Known rows, with every way that one mark hangs from another
K408[K377[K326 K533[K675]]]: [-5.37  0.64  1.78  2.26  2.58  1.29 -3.59 -2.67  1.16 -4.55  1.70 -1.36
 -4.70 -0.54 -0.85  1.81 -5.16]
K326[K377[K574]]: [-3.24 -2.16  0.08 -0.59  2.10  2.05 -1.82 -0.66  1.30 -2.04 -0.26 -1.56
  1.18  0.28  3.57 -2.25 -4.29]
K408[K377[K326] K903]: [-1.90  0.77  2.39  1.10 -2.57 -0.94 -2.70  0.82  2.67 -1.49  1.37 -0.22
 -6.22  1.76 -1.03  1.26 -5.30]
K377[K326 K408[K903]]: [-3.70 -0.16  5.75  1.25 -2.13 -0.31 -1.46  0.19  0.95  3.38  4.62  0.79
 -1.31  1.08 -1.43  2.41 -4.55]
K326[K377[K408[K903] K533 K574]]: [-5.26 -1.49  3.19 -0.13  3.17  3.29 -4.58 -0.87  1.49 -0.48 -0.17 -5.79
  0.14  1.00  1.65 -0.58 -6.69]
K326[K377[K533 K574[K903[K408]]]]: [-6.11 -2.07 -0.54  0.28  5.75  2.28 -2.92 -1.47 -4.53 -3.18 -0.92 -4.96
  0.03  0.37 -1.21 -1.35 -4.74]
K326[K377[K533 K574[K903]]]: [-4.01 -0.69 -1.36 -0.69  5.38  2.12 -4.58 -1.56 -3.37 -2.94 -2.21 -7.22
 -0.29  0.02  1.08 -1.65 -4.12]
K533[K377[K408]]: [-3.57 -0.22  2.04 -0.41  2.10  1.21  0.26 -1.75 -0.42  0.30  2.21 -3.21
 -3.09  1.63 -1.26  2.61 -0.25]
K675[K533]: [-0.50  0.11 -0.98 -2.36  1.90  2.03 -0.68  2.02 -2.05  0.68  1.74 -0.89
 -0.70 -0.59 -4.43  0.37 -0.01]
K326[K377[K408 K533 K574[K903]]]: [-6.90 -0.70  1.09 -0.18  6.99  3.06 -3.98 -2.52 -4.89 -1.36 -0.24 -7.60
  0.59  0.01 -0.94  0.24 -4.73]
K574[K903[K408]]: [-2.82 -0.55 -0.60  0.94  1.91 -0.44  0.86 -0.58 -5.61 -0.61  1.17 -0.46
  0.05  0.36 -5.66  1.06  0.63]
K903[K408[K377[K533]]]: [-5.00 -0.72  0.67  2.10  3.73  1.11 -0.05 -0.69 -3.45 -3.55 -0.62 -0.73
 -3.98  0.76 -4.30  1.49 -3.44]
K903[K408[K377[K326 K533 K574]]]: [-7.88 -1.42  2.67  2.77  1.41  1.66 -1.67 -1.70 -2.96 -4.03  0.19 -1.84
 -4.40  1.02 -2.46  1.19 -7.68]
K377[K408 K574]: [-4.75 -0.60  3.15  0.45  0.01  2.76 -0.97 -2.15 -0.55  0.17  0.34 -3.98
  1.99  0.16 -0.44  1.19 -3.16]
K675[K533[K377[K574]]]: [-2.50 -0.44 -1.08 -3.33  0.71  3.55 -2.34  0.37  0.11 -1.73  0.48 -6.29
 -4.05  1.05 -2.55  0.14 -1.79]
K903[K408]: [-2.86 -2.02  1.22  1.34  0.40  0.18  2.22  0.03 -1.69 -0.20  1.68  3.01
  0.53  0.51 -3.20  0.38 -0.97]
K533[K377[K574] K675]: [-3.68 -0.89  0.65 -0.42 -1.46  3.31 -2.62 -3.91  6.54 -4.91  0.91 -4.78
 -1.74  0.69  1.89  0.03 -1.66]
K408[K903]: [ 1.70  0.30  0.99 -0.36 -3.19 -0.46 -1.76  1.38  3.67  0.64 -0.23 -0.98
 -1.17  1.16 -0.21 -0.41 -1.02]
K903[K408[K377[K533[K675]]]]: [-6.00 -1.13  1.14  2.63  3.73  2.20 -0.66 -2.28 -0.19 -5.10  0.96  0.18
 -2.45 -0.07 -4.31  1.54 -3.23]
K533[K377[K326 K574[K903]] K675]: [-5.69 -0.30  1.01  0.03 -1.19  1.95 -3.91 -4.58  2.87 -4.41  3.03 -5.45
 -3.37  0.68 -0.11  1.07 -3.03]
K903[K408[K377]]: [-4.40 -1.11  0.74  1.98  1.89  0.51  1.71 -0.32 -2.24 -3.01  0.96  2.04
 -2.65  0.92 -4.40  1.42 -2.52]
K533[K377[K326] K675]: [-4.05 -1.04  2.04  0.59 -0.77  0.95 -1.55 -3.07  5.25 -2.48  4.89  0.26
 -3.60  0.61  1.05  1.33 -2.03]

Rows
[-6.25 -1.25  1.34  0.36 -0.74  0.50 -1.44 -2.50 -2.89 -2.35  2.09 -4.53
 -4.72  2.24 -2.25  1.12 -4.02]
K533[K377[K326 K574[K903[K408]]]]
[-6.95 -0.75  1.75  1.78  0.87  0.94 -3.41 -2.19 -5.98 -1.89  0.08 -5.37
 -2.02  0.45 -2.97  0.50 -5.82]
K377[K326 K533 K574[K903[K408]]]
[-5.02  0.18  1.70  1.35 -0.91  0.78 -2.33 -1.67 -0.14 -3.71  0.08 -2.37
 -4.18  0.79  0.64  0.79 -6.60]
K408[K377[K326 K574]]
[-0.62  1.72  0.39  0.41  0.35  0.56 -4.24  0.52  1.70 -2.92 -2.79 -5.21
 -6.17  1.46 -1.39  0.78 -3.77]
K408[K377[K533] K903]
[-8.80 -0.75  5.52  2.18  0.98  3.80 -4.28 -4.56  1.39 -1.49  3.24 -4.10
  0.82 -0.92  0.23  1.90 -6.86]
K377[K326 K408 K533[K675] K574]
[-4.42  0.34  5.56  1.42 -0.03  0.54 -3.60 -0.23 -0.43  2.84  2.77 -2.65
 -2.78  0.92 -1.55  2.38 -5.62]
K377[K326 K408[K903] K533]
[-5.37 -0.02  4.51  0.97 -0.89  4.47 -5.51 -3.14  5.24 -1.91  0.23 -7.16
  1.08 -0.07 -0.68  1.06 -4.87]
K377[K408[K903] K533[K675] K574]
[-2.54  0.02  1.64 -2.95  1.33  2.98 -1.89  1.50  0.47  1.57  3.62 -4.51
 -4.48  1.60 -5.72  2.45 -1.14]
K675[K533[K377[K408[K903]]]]
[-5.95  0.42  1.40  1.25  0.47  2.16 -5.90 -4.16 -0.53 -3.59  0.74 -6.66
 -0.70 -1.05 -0.66  0.38 -4.87]
K377[K326 K533[K675] K574[K903]]
[-3.66 -0.19  0.79  0.66  0.13  3.75 -4.50 -3.38  3.56 -4.28 -1.79 -5.81
  0.94 -1.07  1.77 -0.81 -3.27]
K377[K533[K675] K574]
[-4.69 -2.01  3.39 -0.31  1.15  2.59 -2.66 -0.48  2.84  0.08  1.53 -2.63
  1.30  1.18  1.62 -0.58 -5.76]
K326[K377[K408[K903] K574]]
[-5.99 -1.57  2.41  2.75  1.19 -0.35  1.39 -0.52 -2.80 -2.29  3.18  3.79
 -3.83  1.07 -3.73  1.93 -4.88]
K903[K408[K377[K326]]]
[-8.02 -2.15  2.91  0.77  5.74  4.89 -3.76 -3.59  2.08 -2.81  1.99 -3.96
  2.70 -0.88  1.77 -0.11 -5.69]
K326[K377[K408 K533[K675] K574]]
[-3.84 -1.12  3.02 -0.01  4.83  1.84 -3.19  0.28  0.45  1.00  1.29 -2.71
 -0.67  0.81  0.22  0.28 -4.46]
K326[K377[K408[K903] K533]]
[-5.45 -0.59  2.50 -1.91  2.92  2.37 -0.89  0.41 -2.83  1.87  5.88 -2.08
 -4.74  0.97 -5.01  3.18 -2.70]
K675[K533[K377[K326 K408]]]
[-5.49 -0.61  5.08 -0.03 -3.27  1.42 -3.11 -1.81  3.13  0.31  2.87 -5.19
 -4.78  2.90  0.78  2.02 -6.01]
K533[K377[K326 K408[K903] K574]]
[-4.22  0.19 -0.64 -2.84  1.01  2.31 -3.41 -0.19 -3.38 -1.22  2.54 -6.99
 -5.31  1.08 -4.28  1.07 -3.01]
K675[K533[K377[K326 K574[K903]]]]
[-5.25  1.24  0.30  0.99  0.33  0.33 -3.23 -2.17 -3.49 -4.04 -0.29 -4.99
 -4.68  0.73 -2.02  1.28 -5.48]
K408[K377[K326 K574[K903]]]
[-3.18 -1.61  3.02 -0.14  2.82  1.21 -1.30  0.64  1.79  1.58  3.17  0.56
  0.67  0.99  0.02  0.36 -3.55]
K326[K377[K408[K903]]]
[-2.12  1.44  0.87  0.24 -1.35  2.02 -5.68 -0.51  2.81 -4.51 -4.44 -8.28
 -5.49  1.61  0.00 -0.11 -6.00]
K408[K377[K533 K574] K903]
[-5.48 -1.41  1.02  1.85  0.57  1.79  0.43 -1.37 -1.43 -4.38 -0.45 -0.74
 -2.10  1.08 -3.06  0.73 -4.56]
K903[K408[K377[K574]]]
[-5.77 -0.11  6.07  1.99 -0.16  1.85 -4.40 -2.10  3.52  0.80  4.75 -1.62
 -0.98 -0.19 -1.48  2.58 -5.41]
K377[K326 K408[K903] K533[K675]]
[-6.66 -1.86  2.41  0.14  5.76  3.60 -3.09 -1.95 -1.57 -0.96  0.10 -4.95
  0.96  0.10  1.88 -0.25 -5.90]
K326[K377[K408 K533 K574]]
[-3.73  0.27  3.99  1.07  0.88  2.94 -3.91 -1.96  4.10 -0.18  1.89 -3.64
  0.36 -0.29 -2.20  1.97 -2.48]
K377[K408[K903] K533[K675]]
[-5.74 -0.06  0.45  2.05  2.53 -0.92  0.10 -1.12 -6.39 -2.40  2.46  0.14
 -3.83  0.84 -6.62  2.31 -2.87]
K574[K903[K408[K377[K326]]]]
[-4.08  1.01  2.71  1.13 -2.35  1.19 -6.06 -0.59  2.30 -3.54 -1.88 -6.43
 -6.83  1.73  0.51  0.43 -8.62]
K408[K377[K326 K533 K574] K903]
[-6.47 -1.10  2.98  0.18  0.35  4.28 -2.05 -4.81  5.03 -3.31  2.81 -5.18
 -0.66  0.61 -0.01  1.89 -2.26]
K533[K377[K408 K574] K675]
[-5.16  0.67  0.25  1.24  1.81  3.60 -4.55 -3.67  2.62 -6.94 -2.43 -6.39
 -2.79 -0.50  0.01  0.42 -4.72]
K408[K377[K533[K675] K574]]
